Each row was made from one walk, in order. Every step used is in the known rows, and no mark comes twice. Write each row's walk.
In the rows, zero is written as 128.
Known rows:
gikek -> tatov: [147 155  98 116 138 122 125 155 195 191 134 125  96 130 173 128 126 106
 152 151 140 109 133 110 110 117 119 106]
tavid -> gikek -> tatov -> fivo -> mazim -> lupig: [114 133 122 144 133 176 188 120 141 137 188 158 152 196 122 101 144  99
 132  93 131 100 171 119 163 155 131 145]
tologo -> lupig -> tatov -> fivo -> mazim: [150  77 121 128 113 158 125 125  81 184 114  91 108 148  81 142 140 127
  81 106 101 133  96 156 135 146 145  58]
lupig -> tatov -> fivo -> mazim -> gikek: [ 84 118 149 130  97 119 170 101  81 168 124 152 129 136  92 107 153 104
 129 106 144 157 151 184 150 130 170 115]
mazim -> fivo -> tatov: [137 142 116  88 112 117 174 119 143 146  87 129 153  88 125 114  94 139
 136 141 149 116 164 116 159 121 147 139]
ninu -> tatov -> gikek: [159 154 114 168  75 125  95 142 133  74 131 128 131 164 136 125 134 198
 150 141 134 124 139 118 141 104 118 140]
fivo -> mazim -> ninu -> tatov -> gikek: [146 113 107 179 127 160 123 163 143  22 102 177 152 125  90 154 132 124
 130 112 167 142 125 139 150 161 144 186]
ninu -> tatov -> lupig -> tologo -> fivo -> mazim -> gikek: [136 110 166  97  99  80 110 122  92  53  91  78 141  94 114 115 148 162
 122 110 128 132 120 136 125 140 132 140]
fivo -> mazim -> gikek -> futes: [137 120 153 118 160 153 160 174 125 137 123 159 120  90 116 158 156  52
 114  93 134 154 208 114 132 127 122 193]
tavid -> gikek: [138 177 154 152 130 146 146 101 110 167 212 165  85 146 148 128  95 144
 150 133 137  76 141 105 142  63  88 141]
lupig -> tologo -> fivo -> mazim -> ninu -> tatov -> gikek -> tavid: [130  69 104 173 173 152  62 133  91  36 106 157 119 125 132  45 146 121
 138 162 145 121  86 146  94 141 112 154]
tologo -> fivo -> mazim -> lupig -> tatov -> gikek -> futes: [122  70  83 121 138 166 148 157  67 106  93 111 128 142  90 128 137  99
  93  96  63 143 161 141 139 185 149 130]
tavid -> gikek -> tatov -> lupig -> tologo -> fivo -> mazim -> ninu: [ 98 115 124 136 178 133 158  98 117  87 150 152 129 157 134  83 130 101
 146 136 127 109  87 130 119 166 142 161]
fivo -> mazim -> ninu -> tatov -> lupig -> tologo: [114 125 142 138 131 101 118 144 139  32  82 147 176 105 107 177 132 124
 111 103 169 157  92 142 123 156 149 152]
mazim -> gikek: [136 173 182 141 129 117 143 136 147 178 173 121  75 103 153 119  86  95
 171 120 170 103 170 137 144  73  92 155]
gikek -> tatov -> lupig -> tologo -> fivo: [101 127 130  94 153  80 101 112 163 143 119  81 113 128 166  96 136 137
 138 163 108 128  66 121  84 149 138  88]
gikek -> tatov -> lupig -> tologo -> fivo -> mazim -> ninu: [ 93 100 118 112 183 106 125 130 169  86  93 116 136 114 137 108 136  83
 134 145 133 141  62 140  93 195 159 126]
ninu -> tatov -> lupig -> tologo: [120 169 151 119  77  55  88 117 135  88 107  94 163 132 155 155 132 199
 125 127 124 143  95 115 110 101 124 103]
lupig -> tologo -> fivo: [ 99 131 158 130 148  97  57  80  88 167 132 120  66  81 133  88  77 151
 146 187 121 102  63 124  80  84  87  97]
ninu -> tatov -> lupig -> tologo -> fivo: [134 130 144 107  85  69  82 103 118  77  99  71 152 107 138 122 129 205
 123 149 113 112  77 122 105 112 124 103]
mazim -> ninu -> tatov -> gikek: [138 148  99 207 104 141 120 144 167  52 135 149 143 160 128 128 104 146
 165 148 172 114 124 149 146 118 123 190]
tatov -> lupig -> tologo: [ 78 175 195 119 140  56  91  98 137 131 140 112 135 124 163 156 107 154
 131 139 128 154  66 117  93 108 125  86]
fivo -> tatov: [164 154 126  83 120 129 133 145 149 175 130 123 130  88 160 168 118 153
 148 138 141 131 146  91 130  97 126 110]
futes -> gikek -> tatov -> fivo -> mazim: [ 95 115 173 154 152 166 153 122 163 146 166 193 121 163 112  89 176  76
 105 126 128 123 101 165 123 116 128 149]
fivo -> mazim: [152 124 149 107 149 146 109 150 132 126 122 162 106  74 104 179 124 108
 105 111 148 140 122 116 124 136 125 111]
tologo -> lupig: [197 118 138 134 135 155  87 154 148 192 155  68  65 119 133 166  80 122
 110 127 123  88 105 106 123  99  74  82]
fivo -> mazim -> gikek -> tatov -> ninu: [131 127 101 120 155 129 171 148 176 137 125 160 121 138 131 123 169  65
 133 114 136 161 174 142 144 169 144 174]
ninu -> tatov: [181 155 112 127  68 113 106 146 155 122 118 111 129 107 137 159 121 178
 132 133 146  98 145 113 130  83 103 121]

Which walk is each row?
[143 169 106 139 134 147 157 126 144 186 192 153  87 175 173 103 118 123
 167 140 132  79 149 102 130  91 101 140]
tavid -> gikek -> tatov
[104 165 166  75 127  66 117 117 127 136 117 105 168 113 180 167 130 177
 140 132 121 174  95  97 105 116 148  93]
fivo -> tatov -> lupig -> tologo
[145 138 128 151  62 127 112 101 158 108 136 122 167 130 106 118 155 190
 124 151 150 104 130 128 135  97 125 128]
ninu -> tatov -> fivo
[119 125 138  96 137  98  77  94  81 166 115 109 100  75 150  95  89 172
 157 181 116 117  83 108  83  95 114 101]
lupig -> tologo -> fivo -> tatov
[161  87 134  95 141 172 119 146 123 118 122  99 102  60  81 150  86 100
 101 105 126  90 131 127 142 165 111 109]
tologo -> fivo -> mazim -> lupig
[132 164 120 151 147 160 168 122 112 172 192 174 122 163 149 138 138 119
 126 134  99  99 182  81 124  71  87 183]
tavid -> gikek -> futes
[153 113 127 128 122 136 146 163 174  26  93 139 185  94  95 196 144 115
 101  89 173 139 118 141 148 173 157 159]
fivo -> mazim -> ninu -> tatov -> lupig
[140 140  99 126 145 152 138 158 129 122 127 144 164 155 163 143 171 154
 144 148  93 176 177  76 116 123 145 168]
fivo -> tatov -> gikek -> futes
[154 141  84 166  93 138 114 160 137  73 115 133 158 173 141 135 173 173
 129 140 100 142 178  97 125 109 119 182]
ninu -> tatov -> gikek -> futes
[185 123  94 165 106 158  82 169 155  78 148 135 129 180 178  87 176 161
 138 144 142 111 154 113 128  95 102 130]
ninu -> tatov -> gikek -> tavid
[116 145 119 176 157 153 118 141 135 114 146 162 129 173 143 132 154 126
 131 154  96 159 157  96 111 113 118 171]
tatov -> gikek -> futes
[172 119 104 124 104 128 109 153  99 227 123  61  63 151 137 162  84 126
 109 110  98 106 103 145 129 102 107  47]
tologo -> lupig -> tatov
[ 92 112 123 123  99 130 148  95  84 162 107 163 139 133  85 130 152 135
 103 123 128 158 110 168 133 140 178  79]
lupig -> tatov -> fivo -> mazim
[102 123 100 105 140  90  88  58 102 150 111 124 129 110 144  90 119 185
 145 198  89 141  75 125  92 118 124 118]
lupig -> tologo -> fivo -> tatov -> ninu
[156  73 139 103 171 173 145 145 103 125 118 124  94  57  87 111 147  70
 110 126 116 112 176 120 127 139 112 187]
tologo -> fivo -> mazim -> gikek -> futes
[121  83  65 100 119 136 151 114 106 128 103 108 129 124  82 143 116 114
  84 107  82 127 124 167 152 185 144  95]
tologo -> fivo -> mazim -> lupig -> tatov -> ninu
[142 135 150 106 139 149 131 176 144 127 128 126 127  94 112 206  88  83
 100  63 144 128 160 121 153 154 115 108]
fivo -> mazim -> lupig
[107 172 106 124  80  98 153 153 123 208 130  90 118 153 158 175  61 106
 131  77 124 118 160 160 155 109 119  70]
mazim -> lupig -> tatov
[169  67 120 109 125 155 135 138 152  18  92 104 157  66  67 148 138 128
  97 120 145  98  94 143 141 180 149 151]
tologo -> fivo -> mazim -> ninu -> tatov -> lupig
[122 171  65 150 137 137 175  93 169 171 190 171 118 215 165 102 146 135
 148 156 105 102 141 115 137 117 115 159]
tavid -> gikek -> tatov -> ninu
[127 141 137  69 108 103 187 115 158 104  88 102 194  99 125 136 119 151
 121 124 137 138 144 112 165 151 173 129]
mazim -> fivo -> tatov -> lupig
[120 129 114  98 104 122 153 174 102 162  98 120 127 122 121 197  92  88
 102  48 127 145 158 154 154 156 139  78]
fivo -> mazim -> lupig -> tatov
[118 139  75 102 116 113 186  84 167 130  89 143 186 128 118 113 124 154
 121 161 120 141 160 127 164 143 163 159]
mazim -> fivo -> tatov -> ninu
[ 65 130 181 146 138 129 110  95 115 119 138 151 169 128  92 136 115 120
 109 103 139 153 116 139 128 150 132 109]
tatov -> fivo -> mazim -> lupig -> tologo
[150 115  60 137 107 119 124 116 124 212 122  78  96 190 135 158 113 138
  96 129  72 132  96 159 133 123 123  68]
tologo -> lupig -> tatov -> ninu
[ 98 103 160 172 154 178 143  96 164  87 139 191 163 105  61 135 138  95
 116 144 181 136 100 155 136 153 151 161]
tatov -> fivo -> mazim -> ninu
[109 116 197 144 139 158 147 101 128 121 159 164 135 107  80 104 152  99
 128 121 169 137 151 148 147 134 140 157]
tatov -> fivo -> mazim -> gikek
[109 117 168 135 125 166 143 118 149 113 148 141 171 124  77 155 130 107
  97  95 146 136 141 138 152 162 137 120]
tatov -> fivo -> mazim -> lupig
[122 127 126 141 142 175 170  97 128 140 185 187 130 175 116  82 172 119
 136 130 135 107 144 114 136 140 143 147]
tavid -> gikek -> tatov -> fivo -> mazim
[148  79 144 135 111 150 147 134  76 188 125  83  94 153  91 118 134  96
 106  91 116 132 136 172 152 136 137  91]
tologo -> lupig -> tatov -> fivo -> mazim -> gikek
[141 167 136 127 131 116 156 162 185 199 157 113  76 129 182  95 116  70
 186 127 165 113 184 131 140 102 105 154]
mazim -> gikek -> tatov
[160  84 152  97 131 105 105 151 108  54 110  83 145 111 150  77 183 131
 112 109 143 124 136 132 120 131 119 129]
ninu -> tatov -> lupig -> tologo -> fivo -> mazim -> gikek -> tavid
[ 91 129 110 135 151 121 111 139  87 129 117  98 152 154 161 109 103 137
 148 133  72 148 159 100 111 138 113 151]
mazim -> lupig -> tologo -> fivo -> tatov -> gikek -> futes
[ 97 156 108 158  94 107 118 118  84 159 131 144  89 185 148 123 111 155
 152 137 109 153 113 155 132 106 152  88]
lupig -> tatov -> gikek
[106 124 137 129 148 104  65  92  65 126 122 126 100 116 149  66 102 189
 168 188 101 139  79 111  89 108 125 116]
lupig -> tologo -> fivo -> tatov -> gikek
[ 96  96 159 123 180 116 102 117  61 137 106 139  92  73 113  91 130  85
 129 143 107 137 137 122  89 119 104 168]
lupig -> tologo -> fivo -> mazim -> gikek -> futes
[ 87 166 137 106 144  62 109 127 179 153 122 105 132 154 192 128 143 128
 147 141 121 156  85 114  84 136 140  86]
gikek -> tatov -> lupig -> tologo
